Each row was made from one walk, in order. Every step used is in the known rows, and no mark comes twice. Write each row's walk.
Known rows:
E, B, W: [-1.583 -0.079 -2.330 -0.754 -4.771  1.407  2.933 -0.712  2.359 -2.280
 -0.166 -2.288  0.786  2.123 -0.558  2.379 -0.736 -0.560 -2.200]
B, E, P, U, K, W: [-3.909  1.944 -1.637  0.610  0.219 -1.447  0.892 -0.637  0.738 -0.464
  3.195  1.083 -1.804  2.724 -3.623  0.986  1.261  2.761 -3.512]
W, K, U, B, E: [-4.007  0.805 -0.805 -0.016  0.433  0.359  2.443  0.370 -2.059  0.196
  3.203 -1.865 -3.806  2.328 -1.627 -0.653  1.441  4.254 -4.476]
B, W, K, U: [-2.668  0.946 -3.213  1.335 -4.018  1.186  0.588  0.258 -0.038 -0.814
  2.716 -2.457 -2.109  2.164 -1.879  0.692  0.260  2.766 -2.371]
U, K, W: [-1.794 -2.044 -2.276  0.740 -0.191 -0.478  2.738 -1.740 -3.027 -1.135
  3.484  0.509 -2.471 -0.055 -2.654 -1.123 -0.318  3.912 -2.387]
E, B, W, K, U: [-3.711  0.631 -2.329 -1.883 -4.151  1.780  2.373 -0.595  1.097 -1.503
  1.946 -3.462 -1.122  2.585 -1.118  1.568  1.046  1.217 -3.706]
B, E: [ 0.077 -0.008 -1.977  1.968 -0.986 -0.166  2.713 -0.470  1.236 -0.744
 -0.324 -0.420 -0.288  2.949 -1.436  1.123 -2.262  0.212 -1.457]
B, E, P: [-1.794  0.949 -1.312  2.309  0.406 -0.823  1.454  0.131  1.392 -1.659
  0.433 -0.449 -0.938  2.480 -1.968  1.772 -0.770 -0.690 -2.802]
E, P, U, B: [-2.847  4.106  0.513  0.668  1.735 -0.895  0.019  1.000 -0.007 -1.477
  2.754  0.337 -2.667  0.680 -2.140  2.303  2.374  2.075 -2.337]
W, B, E, P, U, K: [-4.957  1.477  1.082  1.070 -1.227 -0.588  3.868  1.379  0.125  0.274
  1.656 -0.459 -2.698  0.485 -1.882  0.718  1.439  3.721 -3.969]
W, K: [-1.533 -0.093 -0.591  1.998 -0.185 -0.765  2.055  0.206 -2.164 -1.301
  3.796 -2.449 -4.087 -1.225 -1.823 -0.048 -0.668  0.510 -0.455]
K, W, B, E, P, U: [-2.964  1.450  0.732  0.806 -2.274 -0.077  1.912  0.431  1.041  1.407
  0.274 -1.049 -1.045  1.807 -0.444  2.166  2.104  3.603 -4.521]
E, B: [-0.459  0.237 -0.755 -1.671 -0.959  1.196  3.117 -0.947  0.856 -2.091
  0.191 -2.432 -0.307  1.414 -0.288  2.223 -0.451 -0.953 -2.164]
P, E: [-0.238 -2.672 -3.119  0.837 -0.227 -2.022 -0.094  0.416  0.071 -1.077
  2.564  0.556  2.035  1.852 -1.278  2.657 -0.975  2.441 -1.567]
P, U: [ 0.736  4.008 -1.068 -0.089 -0.069  0.058 -0.059 -0.085  0.790 -0.162
  2.566 -0.184 -1.704  1.431 -2.204  2.402  0.217  2.389  0.523]
B, W, K: [-2.305 -0.305 -2.711  3.182 -4.996 -0.220  1.746  0.351 -0.039 -1.572
  2.685 -1.982 -2.146  0.091 -1.964  0.522 -1.285  0.954 -0.500]
E, P, U: [-1.572  4.481 -0.209  0.665  1.702 -0.597 -1.210  0.648  0.626 -1.463
  3.124 -0.387 -2.405  0.848 -2.606  2.870  1.792  0.727 -1.290]
U, B, W: [-1.757 -0.618 -1.840  2.532 -3.945  0.106  3.214  0.725 -0.006 -1.546
 -0.354  0.187 -0.552  1.222 -0.332  0.669 -0.961  2.746 -2.005]
W, B, E, K, U: [-4.104  0.720 -0.548 -0.116 -1.022  0.843  3.894  0.952  0.449  1.168
 -0.279 -1.440 -2.451  2.515 -0.578  1.306  1.273  4.225 -5.937]

Which walk is each row?
[-4.001 -1.086 -1.829  0.996 -0.442 -1.429  3.884 -0.451 -0.473 -0.122
  0.508  1.363 -2.041  2.391 -1.224  0.291  0.336  3.985 -5.354] | U, B, E, K, W
[-4.418  1.384 -3.662 -1.021  0.031  0.701  1.087 -0.140 -0.608 -0.459
  1.896  0.160 -3.219  3.263 -1.887  1.255  2.190  5.348 -6.181] | E, K, U, B, W
[-4.887 -1.886 -0.475  1.110 -1.041 -0.770  4.066 -0.480 -2.215 -0.423
  2.583  0.111 -2.661 -0.073 -2.171 -0.850  1.086  4.430 -4.961] | U, K, W, B, E, P
[-2.995 -2.223 -0.639  0.755 -1.457 -0.080  4.238 -0.587 -3.101 -0.237
  2.570 -0.266 -2.822 -0.987 -1.626 -1.030  0.427  5.026 -3.442] | U, K, W, B
[-0.676 -0.790  0.616  1.405 -2.523  0.746  2.878  0.223 -0.658  0.763
 -0.726 -2.006 -1.013  0.282  0.966  1.619  0.554  2.896 -3.276] | K, W, B
[-3.600 -0.588 -1.286  0.285 -0.609 -0.559  2.430 -0.335 -1.034  0.432
  1.400 -0.793 -3.394  0.152 -0.837  1.682  1.674  3.716 -5.190] | E, K, W, B
[-4.949 -1.953 -5.230 -1.244 -0.759 -1.644 -0.492  0.309 -0.039 -0.304
  3.557  1.554  0.692  3.971 -2.097  2.501  2.058  6.738 -6.140] | P, E, K, U, B, W
[-3.518 -0.946 -1.409  2.903 -3.960 -0.611  3.629  0.849 -1.173 -1.394
  1.796 -0.707 -2.471  0.006 -0.962 -0.238 -0.434  3.004 -2.084] | U, B, W, K
[-2.764 -0.487  0.591  1.811 -2.252  0.020  2.793  0.481  0.385  0.683
 -0.758 -1.510 -0.828  1.440  0.245  1.816  1.067  2.408 -4.961] | K, W, B, E, P
[-3.745 -2.501 -0.960  0.951 -1.931 -0.427  4.759 -0.784 -2.295  0.155
  2.150  0.148 -2.254  0.175 -1.866 -1.316  0.152  5.106 -4.037] | U, K, W, B, E
[-2.904 -0.489 -3.246  0.728 -0.475 -1.264  2.115 -1.349  0.769  0.107
  1.054  0.432 -1.767  3.083 -2.272  1.270 -0.247  2.131 -4.576] | B, E, K, W
[-5.003  3.593 -0.127  1.424 -0.823 -1.292  0.105  1.339 -0.041 -1.448
  4.194 -0.220 -3.435  0.151 -2.707  1.564  2.710  2.604 -2.506] | E, P, U, B, W, K
[-3.263  0.059 -0.217  2.200  0.272 -1.062  3.287  0.792  0.055 -1.477
 -0.022  0.621 -1.348  1.889 -0.949  0.703 -0.031  1.511 -3.953] | U, B, E, P
[-3.571  3.810 -0.518  1.184 -0.733 -0.767 -0.173  1.168  0.854 -1.560
  2.546  0.476 -1.909  1.209 -2.262  2.387  2.162  2.328 -2.413] | E, P, U, B, W
[-2.836 -2.708 -4.296 -0.083  0.901 -2.959 -0.214 -0.081 -0.416 -1.030
  4.007  1.321  0.176  1.504 -2.435  2.728  0.259  3.565 -3.500] | P, E, K
[-1.675  1.503 -2.446 -0.243 -1.818  2.302  1.173  0.357 -0.053 -0.292
  0.052 -0.879 -0.631  4.400 -0.364  1.180  1.198  4.944 -4.462] | K, U, B, W
[-1.726  1.451 -1.624 -0.858  0.686  1.785  1.999 -0.011 -0.171  0.276
 -0.216 -0.478 -0.848  5.115 -0.490  0.704  1.026  4.687 -5.208] | K, U, B, E
[-4.137 -3.404 -3.093 -0.341 -0.677 -2.708  0.708  0.193 -0.580  0.508
  3.173  0.773  0.280  1.292 -1.294  2.727  1.701  5.393 -5.463] | P, E, K, W, B
[-4.249 -2.241 -4.054 -2.335 -3.382 -0.545  0.405 -0.013  1.178 -0.982
  3.657 -1.429  2.146  3.641 -1.421  2.697  1.359  3.621 -4.587] | P, E, B, W, K, U
[-2.496 -2.981 -3.895 -1.117 -4.061 -1.159  0.954 -0.111  2.058 -1.619
  1.920 -0.416  3.632  2.965 -0.962  3.330 -0.347  1.964 -2.990] | P, E, B, W
[-3.209  0.421  1.352  2.280 -1.567 -0.009  3.909  1.800  0.811 -0.269
 -0.938 -1.804 -1.438  0.789 -0.081  1.688  0.263  1.132 -4.045] | W, B, E, P
